Known rows, with every step that occurs
V/R: 0.3, 4.9, 0.8, -1.0, 2.7, 7.4, 2.3, 2.0, -16.0, 9.5, -19.5, 3.5, -3.3, -15.7, 4.7, 2.3, 0.0, -5.0, 1.5, -0.9, 14.3, 22.1, 21.2
W/N/A/R: -33.9, 3.2, 45.6, 17.5, -1.8, 2.1, -11.0, 11.7, 12.6, -6.8, 0.8, 1.8, -2.9, -1.1, -4.7, 10.0, -23.2, 7.2, 3.2, -8.7, 14.6, -8.8, -17.3
C/S/W/N: -16.1, -11.5, 29.6, -1.6, 12.0, 21.6, -10.6, 0.3, -1.9, 25.1, -14.0, 8.9, -54.9, 19.7, -11.0, -3.4, -12.8, 2.3, 5.5, -9.5, 1.0, 8.0, -3.7
C/S/W: -8.9, -11.9, -0.5, -11.0, 7.3, 23.0, -3.6, 0.9, -0.9, 20.6, -17.2, 7.0, -31.6, 19.0, -4.9, 0.4, -3.0, 0.5, 7.4, -10.8, -1.4, 2.9, -3.6
S/W/N/A/V/R: -41.5, 7.0, 46.4, 18.7, 16.5, 19.5, -2.5, 16.1, -8.8, 4.8, -18.2, 2.8, -46.0, 4.8, 12.2, -18.5, -21.4, -10.0, 2.4, -42.0, 16.5, 1.0, -8.6
W/N/R/V/A/C: -26.4, 46.2, 60.7, -4.1, 5.1, -3.0, 7.0, 6.9, 1.5, -22.2, -4.6, 3.2, -35.6, 2.6, 9.7, -4.9, -8.4, -12.6, -11.1, -13.5, 10.5, 15.2, 49.0
C/R/N/A: -9.1, 2.4, 44.1, 15.7, 3.8, 2.0, -2.0, 27.0, 8.3, 8.6, -24.8, 0.2, 20.4, 28.0, -1.6, 8.7, -5.3, 4.3, 12.6, -2.5, 21.2, -1.3, -11.5
V/R/N/A/C/S: -30.7, 1.7, 55.1, -10.5, 4.2, 9.1, 4.1, 19.3, 8.7, -6.5, -35.4, -1.3, 8.4, 6.9, 4.6, 21.5, -19.6, -12.7, -1.7, 10.9, 14.4, 18.2, 23.7
S/W/C/R/N: 1.5, 10.1, 17.3, 7.2, 19.2, 16.1, -15.9, 11.4, 12.0, -2.6, -29.0, 6.9, -44.6, 26.4, -11.6, -15.9, -3.0, -11.9, 8.1, -25.2, 18.3, -1.6, -10.9
S/W/N/R/V/A/C: -34.7, 42.4, 58.7, 2.8, 11.1, 14.5, 2.1, 7.4, 5.2, -18.4, -6.5, 8.5, -61.1, 8.1, 3.7, -21.2, -10.3, -15.5, -10.5, -50.4, 11.4, 6.1, 50.2
C/S/W/N/A: -34.7, -26.4, 50.0, 3.5, 10.6, 24.6, -10.1, 15.0, 4.8, 16.1, -12.8, 8.2, -34.5, 30.1, -6.6, -4.2, -21.7, -1.8, 8.4, -14.4, 1.3, -1.8, -6.7
A/C/R: -19.4, 31.9, -9.5, -12.8, 5.0, -1.7, -5.2, 9.1, -15.2, -11.1, -17.0, -3.4, -1.7, 9.1, -2.5, 6.3, 3.3, -9.7, 5.3, 5.7, 10.1, -3.0, 1.7
S/W/C/R/V: -19.8, 6.2, -7.1, -8.8, 14.1, 15.4, -4.7, 14.7, 15.9, -13.0, -31.4, 12.8, -48.9, 22.5, 0.1, -19.3, 5.5, -17.3, 10.6, -24.5, 13.3, -4.2, 16.6
S/W/N/R/V/A: -15.6, 22.1, 57.1, 13.3, 11.3, 18.9, 1.9, 9.9, 3.2, 8.2, -8.9, 7.7, -58.6, 15.5, 7.4, -23.2, -4.7, -2.1, 1.0, -47.3, 14.5, 16.4, 40.2
N/A/C/S: -39.9, -3.3, 22.2, -24.8, -4.5, 3.1, 1.3, 17.2, 2.7, -19.5, -14.0, -1.0, 13.1, 14.3, 2.0, 15.9, -16.5, -11.6, -2.6, 18.7, -4.3, -7.6, 4.0
A/V/R/N: -0.6, 27.4, 31.3, 12.2, 7.4, 3.4, 9.7, -1.0, 6.6, 6.6, -25.8, -2.7, -17.1, -6.8, 12.1, 5.3, -2.4, -5.8, -2.8, -6.2, 17.2, 14.4, -7.0
A/V: -10.9, 20.1, -1.0, -2.1, 0.3, -4.7, 7.7, -4.1, 1.9, -6.0, -3.6, -4.6, -12.8, 2.4, 12.3, -3.1, -0.4, -5.3, -1.3, 0.8, -4.1, -12.0, -27.1
W/N/A/C: -44.2, 8.0, 49.9, 6.4, 4.9, -4.8, -8.0, 14.3, 4.5, -31.9, 5.5, -2.0, -6.5, 3.2, -2.4, -1.8, -24.1, -12.2, -8.9, -6.8, -1.2, -12.5, 2.9
V/A/C: -7.2, 46.6, 0.3, -16.9, 0.6, -0.3, -0.6, 7.0, -3.2, -17.6, -1.4, 1.1, -12.6, -7.3, 2.0, -0.2, -9.1, -11.1, -8.4, -3.2, -5.4, 5.0, 29.8
S/W/C/R/N/A/V: -28.8, 13.9, 35.7, 10.7, 18.8, 13.5, -7.2, 23.6, 15.9, -17.9, -31.8, 4.8, -38.0, 38.9, -0.8, -17.3, -11.7, -15.3, 8.2, -32.5, 21.4, -22.3, -41.8
S/W/C: -8.5, -7.4, -4.0, -2.6, 11.7, 13.7, -12.4, 4.1, 5.5, -20.0, -4.2, 7.8, -45.2, 4.3, -8.4, -21.4, -5.9, -16.4, -2.9, -27.1, 2.1, -9.3, -5.1
R/N/A: -8.7, -10.2, 52.1, 19.9, 1.7, 2.4, -1.3, 17.1, 29.3, -8.8, -5.1, -0.4, 17.1, 15.4, 2.0, 3.4, -11.8, 3.7, -3.1, -10.5, 4.4, -6.9, -4.4

Rows
-25.6, 21.8, 39.5, 3.5, 9.1, -0.9, -1.2, 23.5, 11.2, -21.1, -28.5, 0.5, -10.6, 30.2, 4.4, -3.6, -11.3, -14.7, 7.4, 5.1, 20.1, -13.8, -42.6
W/C/R/N/A/V
-9.6, 28.1, 61.6, 6.2, 3.9, 3.1, 6.0, 7.1, 0.6, 3.5, -4.8, 6.0, -32.3, 7.9, 10.4, -6.5, -2.5, -0.7, -0.6, -11.0, 16.9, 24.4, 40.6
W/N/R/V/A
6.8, 14.2, 19.8, 1.2, 13.4, -2.4, -8.9, 14.3, 7.6, -4.6, -25.9, 6.9, -17.0, 20.5, -9.1, -0.2, -2.0, -9.5, 5.9, 9.7, 20.4, 3.6, -13.1
W/C/R/N
-22.9, 43.9, 29.7, -12.7, 0.1, -0.1, 13.9, 7.3, 3.4, -27.7, -7.4, 2.5, -11.5, 2.8, 14.8, -1.6, 0.0, -16.5, -7.6, -14.2, 10.5, 9.7, 52.8
N/R/V/A/C
7.0, 28.6, 7.2, -7.0, -2.0, 2.4, 9.8, 8.8, 24.6, -1.5, -9.3, 7.7, -14.5, 0.4, 11.3, -2.2, 3.1, 0.0, -0.2, -5.1, -1.8, 16.7, 49.8
R/V/A
-26.7, 7.4, 52.4, 7.5, 0.9, -3.3, -1.5, 14.2, 29.3, -33.8, -1.1, -3.5, 16.5, 9.0, -1.2, 5.4, -17.2, -8.8, -11.6, -11.2, 1.5, -14.8, 5.0
R/N/A/C
-11.6, 23.2, -3.6, -5.0, 2.3, 1.0, 9.8, -2.3, -16.0, 3.4, -20.5, -1.9, -15.8, -12.5, 16.0, 0.4, 0.4, -11.1, 0.9, -0.1, 13.8, 13.5, -7.6
A/V/R
-9.9, -1.8, 28.0, 17.4, 12.7, 14.7, -13.7, 0.3, 1.7, 8.6, 4.4, 3.5, -48.6, 8.3, -9.8, -17.6, -10.1, 2.3, -1.9, -35.0, -0.9, -2.5, -0.8
S/W/N
-59.4, 17.7, 46.4, 7.2, 12.9, 14.0, -6.3, 24.5, 19.9, -21.3, -25.0, 3.0, -38.7, 27.0, 1.5, -12.9, -11.6, -12.6, 2.8, -39.4, 12.1, -11.8, 23.1
S/W/N/A/C/R/V
-5.6, -10.2, -0.8, -27.4, 3.2, 0.7, -4.6, 2.4, -4.0, -8.6, -17.3, 8.9, -20.1, 9.2, -4.0, 5.5, -6.8, -14.7, 1.0, 32.1, 1.6, 7.0, -6.5
W/C/S
-16.1, 14.5, 61.7, -2.8, 11.2, 25.2, 4.4, 11.3, 1.4, 26.2, -23.1, 11.9, -62.7, 28.0, 3.7, -8.8, -7.3, -1.5, 6.7, -22.4, 14.4, 25.1, 40.4
C/S/W/N/R/V/A
-12.8, 0.4, 41.6, 7.0, 10.1, -1.3, -7.5, 26.8, 9.5, -13.7, -26.1, 4.9, 3.1, 27.5, -5.5, -1.6, -10.4, -11.1, 8.4, 3.0, 21.1, -2.9, -17.2
W/C/R/N/A
-44.4, 19.1, 16.6, -9.4, -0.2, 0.2, 6.4, 23.6, 18.2, -26.8, -25.1, 0.5, 11.2, 17.3, 11.8, 6.6, 0.2, -14.1, 6.1, -2.3, 10.4, -9.3, 26.5
N/A/C/R/V
-14.9, -1.2, 31.3, 2.6, -2.7, 1.4, 12.0, 0.3, 8.0, -9.7, -5.9, 1.5, 0.1, 9.7, 12.3, -3.3, 10.6, -6.2, -0.5, -11.3, 14.1, 1.8, 21.6
N/R/V
-7.4, -7.8, 50.8, 18.6, 4.7, 7.4, 2.0, 18.1, 10.3, 2.3, -22.5, 2.6, 18.0, 0.0, 5.2, 5.5, -10.1, 0.0, 0.7, -10.8, 20.8, 16.7, 15.2
V/R/N/A
-36.4, 11.3, 49.9, 12.6, 7.4, 4.7, 4.2, 14.6, -15.0, -1.6, -18.0, -1.2, -18.9, -4.1, 14.4, -4.6, -17.8, -8.2, -1.3, -7.2, 15.0, 7.0, -9.4
W/N/A/V/R
-26.7, 36.3, -3.2, -15.6, 1.0, -3.1, 7.7, 8.0, 13.9, -19.5, -25.1, 0.7, -6.8, 10.2, 8.9, 3.5, 9.7, -13.6, 4.3, 2.8, 5.8, -1.0, 28.6
A/C/R/V
-10.9, 36.0, 2.0, -34.1, 0.8, 5.0, 2.4, 6.6, -8.6, 1.1, -16.1, 3.8, -15.4, 4.6, 2.0, 12.3, -11.8, -10.3, -1.1, 22.0, -5.6, 17.3, 27.4
V/A/C/S
-17.9, -4.6, 38.9, 14.1, 19.6, 17.0, -15.8, 29.0, 13.2, -11.7, -28.5, 6.6, -24.2, 33.7, -9.5, -15.6, -11.7, -10.8, 11.9, -32.5, 22.6, -11.6, -16.7
S/W/C/R/N/A
-28.4, -5.1, 56.0, 19.3, 9.5, 14.9, 1.9, 0.2, 8.1, -2.0, -5.4, 5.4, -51.6, 16.7, 1.9, -19.2, -0.6, -3.7, 1.3, -45.6, 12.8, 1.9, 22.0
S/W/N/R/V
-50.8, 16.8, 38.6, 9.5, 16.2, 14.3, -16.2, 24.9, -11.8, -11.3, -16.6, 0.1, -32.4, 26.1, -7.7, -13.3, -18.6, -11.7, 6.7, -37.4, 12.7, -16.3, -3.6
S/W/N/A/C/R
-22.8, 37.4, 34.7, -33.1, -2.2, 6.5, 16.5, 6.8, 0.1, -9.8, -21.8, 5.4, -15.6, 12.3, 10.5, 12.0, -0.2, -15.3, -0.7, 12.0, 10.0, 20.9, 52.3
N/R/V/A/C/S
-21.0, 9.0, 53.2, 17.6, 1.4, -0.1, 6.8, 11.9, 28.3, -14.7, -6.8, -4.1, 6.4, 17.6, 10.9, 3.6, -12.3, -0.4, -4.3, -9.4, 3.9, -16.9, -30.0
R/N/A/V
-39.0, 18.3, 12.2, -8.6, 3.0, -0.5, -2.6, 24.5, -12.7, -18.3, -19.1, -3.2, 19.4, 14.4, 2.1, 6.1, -7.8, -11.5, 7.9, -0.3, 12.1, -12.6, -3.9
N/A/C/R
3.0, 63.8, 21.7, -5.7, 8.0, 1.6, -4.1, 18.2, 2.2, 2.0, -24.6, -1.3, -11.2, 15.0, -3.0, 9.9, -4.7, -5.2, 3.8, -2.3, 16.6, 15.1, 23.6
V/A/C/R/N
-4.9, 37.0, -7.2, -13.8, 14.9, 16.2, -1.3, 22.8, 11.8, -4.7, -35.7, 17.1, -57.0, 21.2, 3.8, -20.1, 0.8, -14.8, 10.5, -26.3, 13.2, 11.8, 36.9
S/W/C/R/V/A
-35.1, 7.8, 28.5, -11.4, 12.7, 17.0, -10.7, 0.4, 1.3, -0.8, -13.2, 4.8, -56.4, 13.7, -10.7, -1.9, -18.9, -9.1, -3.5, -10.8, -3.7, 0.5, 4.6
A/C/S/W/N
-51.8, 22.9, 48.1, 0.9, 4.1, -1.1, -0.1, 22.4, 16.6, -22.6, -22.1, 1.8, -11.5, 19.9, 3.8, 0.4, -10.5, -13.7, 0.0, -2.8, 10.3, -5.0, 22.1
W/N/A/C/R/V
-26.6, 3.6, 14.4, 9.4, -8.3, 1.6, -1.6, 12.2, 15.8, -11.6, -3.2, -3.2, 18.4, -1.3, -0.2, 12.2, -12.1, 4.9, 7.2, -11.8, 14.1, -14.2, -15.8
N/A/R
-23.6, 9.8, 1.8, -30.1, -1.3, 1.9, 1.4, -1.8, -2.6, -10.0, -12.6, -0.6, -7.4, 4.8, -2.0, 15.9, -5.3, -12.7, -2.3, 23.4, -4.9, 2.0, 6.6
A/C/S
11.9, 49.4, 26.4, 11.2, -0.7, 3.1, -3.1, 5.1, 29.0, 8.8, -9.5, 1.9, -11.7, -3.2, -3.4, 17.8, -9.8, 13.4, 2.6, -9.3, 16.9, 12.4, 6.5
V/A/R/N
-10.0, 37.2, 23.4, -0.6, 7.2, -1.4, -4.4, 8.4, 7.5, -8.8, -21.3, -3.0, -4.0, 16.3, -5.3, 9.1, 0.0, -6.1, 3.1, 0.9, 13.5, 0.7, -0.3
A/C/R/N
-30.0, 30.5, 29.5, -24.5, 5.5, 23.1, 11.0, 11.0, 4.7, -5.3, -23.9, 6.5, -42.0, 21.1, 11.0, -2.5, -3.0, -14.3, 0.1, -24.5, 8.9, 13.0, 52.1
N/R/V/A/C/S/W
-8.6, 59.1, -8.3, -21.0, 6.0, 2.2, -5.5, 16.8, -21.1, 0.2, -21.8, -1.0, -9.6, 9.7, 1.4, 5.3, -2.8, -9.1, 7.5, 2.7, 9.9, 9.9, 22.2
V/A/C/R
-41.9, 1.9, 45.8, 20.5, 14.8, 11.5, -4.8, 11.0, 7.7, -5.7, 0.9, 1.6, -45.4, 18.5, 5.0, -21.4, -20.1, -2.8, -2.5, -40.4, -1.7, -21.6, -31.1
S/W/N/A/V
-45.4, -1.3, 48.3, 0.2, 16.3, 24.6, -1.3, 15.3, -14.0, 19.2, -36.2, 7.0, -52.3, 15.1, 9.9, -4.6, -22.2, -8.0, 6.9, -16.3, 15.5, 9.8, -14.0
C/S/W/N/A/V/R
